Known rows, with every step that occurs:
kika kogamu tizi favi: [  5  -6   1  -2  -1   9  -1 -20  19   6  -1 -33  -2   0 -20   9  -2  22
 -13  -2  18   2  -7   5  -2   4   5  -1  -5  12 -12   0  14  16  -4   3
  22 -11 -24  21   4 -10 -12  -2  13   1 -17  37  15 -11   4  -7   8  10
 -14  17  -3 -35   8  -8 -13  -2]
favi tizi kedun boden kogamu kika: [ -9   7 -10   5 -18   4  13  -5   9  -2   3  -1   7  20   6  -7  18  14
  -8 -32   5 -11   1 -10 -14  -1  17  -1 -15  -8  15 -10  -9   0  11  11
   9  -1 -22 -19  -1  -1 -11 -22   6  23  -5  -6   1   0 -24   1  12  13
  12  -8   9  12  41   9  -5  -3]
kedun tizi kogamu boden diber kika: [ 13   8 -10   6 -26   3   7   4 -25  11   2  11 -14   4 -28   0  11 -12
  -7 -25   3 -16  19   7   4  -3  24  13  -7 -16   0   5  -9  21   4  21
  14  -2  10   8 -21 -11   7 -11 -11 -13  10  -4  -4  -5  -6  -2  12  27
  -1   4   4  -4  37 -23  -6 -17]
kedun tizi diber: [ 24  15   1   9  -7  11   8  -7 -17   3  -5   1 -12  -1 -16 -17   6  -6
  -5 -27   7   6   0  15   3   3  14 -24  -7  -7  -1   7  -8  -8  -4  -4
  14 -12   1  11   0 -12  -1 -10   5 -16   7   6   5  -4 -16   0  -1   4
   2  11 -21   8  12 -20 -10 -12]
kogamu boden: [  8   8   2   4 -15   1   0  -2 -17   0  -6  -1 -10  -6 -12  -3   8  -7
 -13  -9  -1  -9  -4   7  -1   2  -1   7 -14  -9  -3   9  -2   8  -9   6
   9  -5   2  -7  -2   2  -3 -10   7  -3   9   1   3  -4   4  -7  10   3
  -2   2 -12  -4  25   1  -1 -15]
pakup favi tizi diber kika: [ 36  17 -13  31 -27   9  12  -9 -35  11   1  14  -2   6   1 -18  19 -18
   4 -13   4 -11  13  -5   2  10  13 -15 -12  -6  -8  -4  -5   1   2  26
  -3 -17  -1   3  -4 -19   2 -28   7 -28   5 -17  -3   2   1   1  -2   8
  12   7   8  -7  25 -13 -17 -15]
kogamu kika: [  8   7  -1   1  -6  -5  -6  -5   3   7   6 -18   1  15  -3  -1   0  15
   2 -17  11  -4   1   4   2   6  14  -5  -1   3  12  -4   3   4   4   2
   8 -10  -5  -7   0  -6  -8  -5  -5  17  -9  -4  -7  -5  -4  -3  15  -1
   6  -2   0   5  20  -2 -14   3]
kedun tizi kogamu kika: [ -2   9  -9  -8  -3  -5   0   0  -1  17   1 -23  -1  16  -5  -5  -4  26
  -3 -26  15   4   3  11  -2   1  15 -15  -7  -5  17 -11  -6   8   1  -6
  11  -1 -16   1  -3  -6 -10  -3 -14  22   0   2  -5 -12 -14   6  16   8
   8  -2  -1   8  20 -22 -13   3]
kika kogamu boden diber tizi kedun: [  4  11  -9   4 -24   7  12   2   5  -4  -3 -10 -18   2 -18   5  17 -24
 -15 -27  -2  15  16   5 -10  -4  10  -4  -7 -21  -1   0  -8  15  12  11
   9  -8  12   4  -1  -3   6  -9  20 -11   3  12  23 -19 -16  -3  21  36
 -10  -7 -23   7  33 -17   1 -23]
kedun boden kogamu tizi: [  6   9   6 -14  -6   7   8  -3   0  15  -7  -4  -6  -6  -8   2  18  29
 -23 -13  -4   1 -14  -3  -7  11  16  -3  -3  -3   3   5   2  14  -3  12
  23  -1 -15  -7  -7  -3 -12 -15   6  13   4  11   8   2 -22  -1   9  15
   3  -2   7 -11  22   3   5  -2]
pakup favi tizi: [  8  15  -6  16 -17  -1  10 -11 -26  14  -5  -3  -1   2  20 -22   5   3
  13  -3   6  -4   9  -8  -5   8   1 -10 -26   8  -5 -19 -10  11 -12  15
  -4 -11 -17  -9   7  -3 -11 -25  -2   9  -6 -11   9 -10   3   5   2  -6
  13   2   5  -1  18  -3 -11  -3]
kika kogamu tizi diber boden: [ 16  14   5  -4 -22  18  -1  -1   7  11  -6 -11  -3 -16 -24  -2  15 -12
 -15 -16  -1   8   6  -5   0   5   9 -15  -3  -8  -3   1  19  -3  -1   5
  19 -16   1   5  10 -13   7 -20  23   2   3  29   1 -10  -4   3  -1   7
  -7  -4  -8  -2  24 -26 -10 -20]
boden diber kika: [ 25   4  -5  13 -23   1   2  -4 -19   8   8  16  -5  12 -20   4  10 -15
   3 -14  -1 -14  20   3   7   2  31   6   0  -7  -3   1  -3  20  10  25
   6  -8  17   5 -17 -14   6 -10  -7 -13  -4 -11  -8  -3   0  -3  10  21
   2   3  14  -8  27 -19 -11  -6]
pakup favi tizi kedun boden diber: [ -9   7 -12  11 -30  16  16  -7 -14   1   2  13  -3   9  -3  -7   8 -13
  -1 -38  11 -10  27  -4  -8  -2  16   8 -21  -5   1  -6 -16  26  13  22
  14   0  -2  -8 -13   0  -1 -22   7   3  -2 -14   9  -9 -19   6  11  11
  10  -8   0  18  33  11  -2 -19]
favi tizi kogamu boden diber kika: [ 17   2 -15  15 -31   3   9   1 -25  10   1  13 -11   9 -17   1  19 -17
  -3 -16   5 -19  26  -6  -2  -3  18  12  -8 -14  -1  -2  -8  20   4  28
   4  -5   5   1 -19  -7   7 -19  -6  -9   6 -17  -3  -2   3   2  10  21
   5   4  11  -8  36 -15 -12 -19]
tizi kedun boden: [ -8   3  -9   8 -21  18  13 -10   1 -11  -2  11   9   8   2  -5   7  -5
 -22 -26   6   0  -1   6  -6  -4  10  -6 -14 -19   1   1 -10  16  12   9
  11   5  -6  -8  -1   5 -14  -8  28  -1   6  -6   8  -6 -19   0  -1  11
  12 -10 -11   9  16   9   6 -14]
favi tizi kedun boden: [ -8  -1 -12  16 -25  21  17 -11   1 -14  -5   9   9  10  14 -12  12  -5
 -14 -25   9  -1   7  -2 -11 -11   6  -4 -19 -14   2  -3 -15  12   7  11
   5   3 -18 -10   4   9 -15 -17  29   4   3 -15  14  -5 -17   5  -5  12
  20  -8  -5   9  21  12   1 -14]
pakup favi tizi kedun: [  4  20 -11  16 -22   9  20 -15 -16   2  -7  -2   1   4  14 -24   8 -11
   1 -17  12  10   2  -1 -17  -2   3 -17 -33  -5  -1 -18 -13  14  -1  14
   3  -5 -20  -9  -3   7 -19 -28  18  -2  -5  -7  17 -15  -7   7  -4   2
  17  -5 -10   2  27  -7  -7 -12]
favi tizi kogamu: [  4   2 -13   8  -9   0   5  -7 -15  10  -7  -2   3  14  12  -9   3   6
  -4   5   7   5  10  -5 -18  -3   4 -22 -12 -11   4 -22 -10  11  -8   3
  -6  -2 -17  -4   1   3 -11 -14  -3  19  -2  -9   9  -6   3  16   0   2
  18  -1   8  -9   5 -22 -11   1]
kedun tizi diber kika: [ 36  16  -5  21 -20  11   8  -8 -23   5   1  10  -5   4 -18 -14  15 -11
  -3 -22   3  -6   5   9  10   3  23 -13  -4 -14  -5   6  -5  -1   3  14
   8 -12   5  14  -9 -19   1 -14   6 -32   8  -3  -5  -1 -10  -2  -3  19
   4  13  -4  -4  22 -27 -11 -12]
diber tizi kedun: [ 10  15  -1   6 -14   2  13  -3  -2  -8  -4  -6  -3   4   4  -7  10  -8
 -15 -12  -2  25  -1   9  -9  -3  13 -16  -7 -19   2  -8  -8  10   8   1
  -2  -7   3   0   0  -1  -7  -9  19 -10  -2   7  18 -18 -18   5  13  29
   5 -10 -22   1  20 -19   5  -7]
kedun boden: [ -3  -2  -3   6 -16  11   1  -7  -5  -5   2  12  10   7   2  -2   3   6
 -14 -15   0 -10   3   4   4   4  11  -1  -9  -7  -2   4  -8  11   4   8
   6   2  -6  -7   4  -2  -7  -4  12   7   5  -6   0   0 -12  -1   5   6
   9  -5   1   6   7   9   4  -7]
favi tizi diber: [ 28   7  -4  24 -14  11   9  -9 -18   1  -5   4  -7   8   3 -16  16 -13
   3 -11   9   0  11  -5  -9   0   3 -21  -5  -5  -2  -3  -8 -10  -4   4
   1 -18  -5   0   5  -6  -1 -25  14  -8   1 -13   9   3   1   7  -5  -5
  17   8  -8   2  14  -8 -19 -13]
kika kogamu: [ 12   0  -9   3 -10   7  -8 -12   9  10  -1 -14  -2   5 -15   5   3 -13
  -3  -2  -4   2   4   1  -3   3   5 -23  -6  -9  -7  -5   0   8  -4   9
  12 -10  -3   5  21 -10  -2  -1  14   4  -2   9  12 -10   7 -10   7   7
  -8  10  -1  -4   5 -24 -13  -3]
tizi diber kika: [ 39  12  -6  23 -18   8   4  -9 -27   5   2  18  -1   9 -14  -7  14 -19
  -6 -11   0  -8   8   5   5   8  20 -18   2 -12  -5   5   2   1   7  18
   2 -15  11   7  -5 -18   3 -15   7 -29   6  -9  -7   4  -1  -3  -1  11
   6   6   3  -9  17 -19 -12 -12]
pakup favi tizi kedun boden: [-11   9 -14  16 -29  19  18 -11  -9  -3  -5  10  10   5  17 -17  11  -5
 -11 -27   9  -3   6  -2  -9  -2   3  -4 -28 -10  -1  -8 -16  15   6  19
   6   3 -19 -11   2   5 -16 -25  25   1   6 -15  12  -8 -18   5  -2   6
  18  -8  -4  13  23  13   2 -17]
kedun tizi kogamu: [  0   9  -7  -7  -2  -2   4  -4 -14  13  -7  -5  -4   3  -8 -10  -8  15
 -11 -12   6  12   0  15  -5  -2  14 -26 -11 -15   6 -13 -11  15  -9  -7
   6   4 -12   9  -3  -4 -11   1  -7  11   5   8   5 -14 -13  10   5  10
   5   1  -5   0   6 -35  -3   2]

Rows:
[ 20  10 -12   3 -20  17  11 -11  11  12  -8 -22  -4  -2 -19   0  16  -8
 -21 -18   8  20  -9   4 -12  -4   7 -21  -9 -16  -2   0   4  22   5  16
  26  -8 -11  11   1   0 -16 -14  34 -16   3   8  19 -12  -5  -6  -2  20
  -1   3  -8 -15  25 -22  -9 -17]
diber kika kogamu tizi kedun
[  1   2 -14   5  -9  -5   1  -2  -1  13   1 -20   4  22   8  -5   2  20
   1 -12  17   0  11  -5 -13   1   6 -16  -7  -3  17 -17  -4   6   1   1
   0  -7 -20  -8   2   0 -12 -12  -9  29  -6 -11  -1  -5  -1  10  13   0
  17  -2  11   3  20 -12 -21   1]
favi tizi kogamu kika
[  3   6  -9  -3  -3  -8  -7  -2  -2  14   2 -17   4  20   0   1  -5  21
  -7 -14  13   1   5   4  -6   6  11 -17  -1  -4  16 -14   1   8   6  -1
   4  -5 -12  -6  -1  -4  -8  -4 -13  23  -4  -2 -10  -6  -5   6  17  -1
   8  -6   8   3  16 -14 -15   3]
tizi kogamu kika
[ -8   6  -5   6 -23  14  16  -2   3 -13  -3   8   8   5   8  -4  14  -1
 -26 -25  -2   9   3   5  -3  -3  13  -6  -8 -19   0  -1 -13  14  14   6
   3   2   0  -4   3   0  -5  -8  27  -4   7  -1  14  -8 -27   3  11  27
   8 -13 -13  12  18   3  11 -13]
diber tizi kedun boden
[ 17  -3 -11  -3 -20  18   3  -3  11  23  -2 -18  -9  -1 -27  15  14   5
 -15 -20   5  -2   7  -3   3   5  12  -2   5  -5  -5   8   7  24   4  25
  32  -9  -3  13   1 -11   0  -8  16  -6   7   1  12  -2  -5  -9  10  24
  -7   8  10 -11  20 -11 -12 -15]
kedun boden diber kika kogamu tizi
[ 18   6 -12   9 -26   1   2   2 -27  12   3  14 -10   7 -23   5  10 -17
  -8 -18   0 -18  23   4   1   0  20   9  -3 -14  -1   3  -4  22   8  25
   8  -4  14   1 -20 -10  10 -12  -7 -13   6  -7  -7  -2   1  -2  13  23
  -1   1  10  -8  34 -17  -8 -17]
tizi kogamu boden diber kika
[  2  15   2   2 -18  -1   5   0   2   4   4  -1   2   9  -2  -9  22   5
   1 -21   0 -12   8 -16  -9   4  20  -2 -10  -2  15 -12   4 -17   4   9
   4 -13 -13 -19   1 -12   2 -28  -5  26 -11  12 -11  -4 -16   5  11   9
   4  -8   8   7  43  -9 -11  -3]
favi tizi diber boden kogamu kika
[ 16   3 -10   8 -30  16  12  -4  -7   6   4  10  -4   6 -23   4  18  -7
 -14 -31   7  -8  15   2   3  -3  28   9  -1 -12   0   9  -3  25  18  29
  20  -3   6   5 -21  -7  -1 -16  11 -17   5 -13   1   0 -15  -2   7  30
   8  -3   7  -3  36  -3  -4 -18]
kogamu tizi kedun boden diber kika
[ 27   1  -9  -4 -17  12   0  -6   9  26  -3 -22 -14  -1 -31  12  14   2
 -11 -12   5   4   5  -1   1   3  13  -8   6  -3  -4   5   9  23   1  23
  31 -13  -2  15  -1 -12   0  -8  12  -7   0   7  11  -6   2  -9  11  20
  -8  11   9 -18  20 -21 -17 -12]
boden diber kika kogamu tizi
[  5   4   1  -1 -18   3  -1   1 -17   3   1   5 -20   0 -25   5   6 -15
  -2 -24   2 -13  20   6  -1   1  12  19  -6  -4  -1   9  -5  17   1  12
  15  -6  16  -4 -17  -1   8 -10  -6   1   1   0   2  -6  -1  -4  19   8
  -6   1  -8   3  32   1  -7 -18]
kogamu boden diber
[  8  21  11  -4 -18   1   4  -3 -14   1   0  24   0  -6 -16  -8  18 -10
 -10 -12 -20  -7   2  -8  -7   7  23 -10 -13 -13   2  -7   5 -13   0   7
   5  -8   2 -14  -3 -15   7 -25   1  13  -4  32  -9  -6 -17   6   3  12
  -6  -9   3  -1  31 -22   1  -5]
tizi diber boden kogamu
[ 43  17  -3  11 -18   8   7  -5 -21  15  -2   9  -8   2 -18  -3  26  -3
 -15 -12  -3  -2  -2   1   0  10  22 -15   3 -11  -3   8   5   2   4  21
  14 -15   4   8 -12 -18   1 -23   7 -25   7   0  -4   6 -10  -3   1  18
   2   7   8 -18  26 -18 -10 -12]
boden kogamu tizi diber kika
[ 14   0  -8  13 -28   9   4  -4 -16   3   9  22   2  13 -17   5  11 -11
  -4 -24   1 -21  23   0   9   1  30  14   0 -10  -2   7  -7  20  16  28
   8  -3  12   2 -17 -14   8  -9  -1 -11   2 -16  -9   0  -8  -3  10  23
   4   0  15   0  26  -4  -4 -11]
kedun boden diber kika
[ 10  -5 -21  13 -34  19   5  -9   8   6   3   2   0  12 -27  10  13 -30
 -11 -29   0 -12  21  -2  -1  -4  17  -8  -6 -21  -5   1  -5  19  16  30
  18  -4   4  10   4 -15   7  -8  21 -15   4  -1   8  -9  -4 -11   7  27
  -7   6   9   2  25 -20 -12 -18]
tizi kedun boden diber kika kogamu
[ -4  15 -14   5 -18   0   8  -1 -30  14 -11  -2  -8  -6   5 -11   7  -2
 -13  -8   6  -8   8  -1 -13   5 -11  -3 -27 -10  -3 -12 -10  16 -13  12
   1  -2 -13 -12  -1   4  -5 -23  -2   8  13  -7   5  -6   4   4   8  -1
   6  -1  -2  -2  24  -4  -7 -19]
pakup favi tizi kogamu boden
[ 21  -2 -14  12 -24   8  -3  -9   0  13   7  -4  -6  10 -29  10   8 -26
   0 -14  -4 -12  20  -2   2   1  19  -9   0 -12  -6  -1  -1  16   7  26
  15 -11   8  10   4 -19  10  -3   6 -12  -3   2   3  -9   7 -11   9  22
 -11  12  13  -6  21 -27 -18 -10]
boden diber kika kogamu
[  5   5  -8   2 -17   8  -2  -3  -2   6  -6 -14 -12  -7 -20   4   9 -18
 -14 -11  -5  -9   2   1  -4   2  -8  -2 -12 -13  -8   8  -1   9  -9  11
  15  -8   0  -1  15  -3   2  -6  17  -3  10  10  11  -9   9 -14   8   6
 -13   9 -11  -2  21  -8  -7 -21]
kika kogamu boden
[  4   0  -7  -2 -21   7  -2   0  -4   7   1  -3 -21   0 -32  12   7 -23
  -4 -25   0 -13  20   0  -4   1   6   9  -5  -8  -4   8  -4  16   2  17
  22  -8  11   1  -5  -4  13  -8   2   1   3   6   9  -9   3 -10  18  11
 -15   7  -6   5  30  -7 -11 -20]
kika kogamu boden diber
[ 12  -5 -17  11 -29  15  -1  -7   3  10   7   2   0  13 -27  12  12 -23
  -6 -20  -3 -17  21  -3   5   2  17  -3  -1 -15  -7   3  -2  16  11  30
  16  -5   7  10   6 -19  11  -4  11 -10   4  -2   3  -5   0 -11  11  23
  -9  10  14   1  17 -18 -14 -13]
kedun boden diber kika kogamu
[  8  18   9   3 -22   3   8  -3 -12   2  -1  22   1  -4  -5 -12  24 -11
  -5  -9 -15  -9   7 -15 -11   3  20  -8 -16 -10   2 -12   0 -15  -3   9
   0 -11  -5 -14  -1 -12   5 -30   2  16  -6  22  -4  -5 -14  10   0  13
   0  -6   5   0  35 -21   0  -6]
favi tizi diber boden kogamu
[ -5  -4 -11  -4 -24  22   7  -5  11   7   1  -3  -8   4 -25   9  11  -9
 -17 -40   9   1  17   1  -8  -4  14   2  -4 -10   2   7  -5  26  15  19
  31  -1   1   4  -9  -1   1 -10  19   1   4   1  17  -8 -18  -2  11  19
  -2  -3  -4   9  29   1  -7 -21]
kika kogamu tizi kedun boden diber
[ 18  10 -14  12 -27  15   5  -2  -9   7  -7  -6 -17  -8 -32  -2  18 -25
 -16 -26  -2 -15   4   5   5  -1   0  -4 -12 -19  -9  13  -3   1  -7  18
  20 -10   1  11   8 -14   8 -12  17 -26  21   7   9  -6   1 -16   6  17
 -13  17 -14  -1  29 -19 -10 -27]
kedun tizi diber kika kogamu boden
[  3   9  -8  -5  -3 -11  -3   9   2  12   2 -20   1  18   2   5   0  23
 -11 -11   7  10   8   3  -5   9  13 -15   6  -7  16 -14   0   8   8  -3
  -6 -10  -5  -3   3  -9  -1  -2 -14  20  -2   1  -2 -10 -12   9  28  17
   6 -10   3   4  18 -18  -9   4]
diber tizi kogamu kika
[  6  -3   7  -4   2   5   2 -18   4   2  -1 -23   1   1 -11   3  -1  31
 -12   0  20   3 -12   8  -1   6  11   8  -6  16  -8   2  12  16  -4   0
  17  -9 -22  16  -9  -5 -16  -5   7   2 -19  32   6  -8   0  -2   7   8
  -5  10  -4 -36  12  -3  -6   1]
kogamu tizi favi
[ 22  14   1  -1  -8  15   8  -4 -10  12  -6   6 -10  -5 -15  -3  20  11
 -24 -21  -2   4  -5   1  -7  14  11 -20   3  -6   0  11   2  -3   2   7
  23 -12  -4   0  -4 -10  -2 -21  13  -8  11   8   6  10 -24   0   5   8
   3   1  -5  -4  19   1  -7 -15]
kedun boden kogamu tizi diber
[ 18   3  -4  -9  -5  11  -3  -8  15  23  -6 -34 -12  -8 -18   8   9  13
 -14  -5   4  15  -8   1  -2   6   2 -18   1  -1  -3   3   9  18  -8   9
  28 -11 -11  11  12  -6  -9  -5  18   2  -1  13  17  -7   1  -8   8   8
  -6  10  -2 -17   8 -17 -12  -6]
kika kogamu tizi
[ -9  10  -4  -1 -14   2   6  -3   7   0   3   1   6  18  -1  -3  13  13
 -14 -33   2  -9  -3  -3  -9   5  21  -4 -12  -9  15  -6  -6   1  15  10
  12   1 -15 -17  -5  -4 -10 -15   4  20  -2   2  -6  -2 -29  -3  15  13
   5 -10   6  12  39   7   0  -2]
tizi kedun boden kogamu kika
[ 18   8 -13   3 -24  18  10 -10  12  14  -3 -19 -11  -1 -28   4  16 -13
 -16 -27  10  16   2   3 -13  -5  14 -14  -6 -14   0   1   4  27  10  21
  30  -8  -5  11  -7  -1 -10 -15  28 -15   0   6  19 -12  -7  -6   3  24
  -4   1  -7 -10  31 -21 -12 -19]
boden diber kika kogamu tizi kedun
[ 10  21   3  12 -30  11   6  -3 -21   4  -3  10   3 -11   1 -20  13 -18
   3 -14   1  -4  18 -11  -1   6   8  -6 -22  -1  -3 -12   6  -8  -4  10
   1 -16  -2  -8   6 -12   6 -34  11   6  -3  13  -4 -12  -3  14  -6   0
   5  -8  -6   7  27 -17  -9 -17]
pakup favi tizi diber boden
[ -5   2 -13  -2 -19  25  11 -11  17   2  -7 -10   4   0  -8   1  12   3
 -31 -28   8   8  -5   3  -8  -3   4 -10  -9 -15   0   6  -4  20  10  13
  27   0 -15   1   6   4 -14 -11  37  -2   9   1  18  -5 -18  -4   1  16
   6  -5  -9   3  21   4   1 -18]
kika kogamu tizi kedun boden
[  3   1  10  -9   1  -1   5 -17   4   5   0 -14  -1   1 -13   3   4  33
 -14  -1  10  -1 -14   2  -7   8  17   5  -8  11  -7  -1   8  12  -5   3
  19  -7 -24   9 -11  -8 -14 -10   0   8 -19  41   5  -7  -9  -2   9  13
  -9   9   3 -38  21  -5  -2   6]
boden kogamu tizi favi
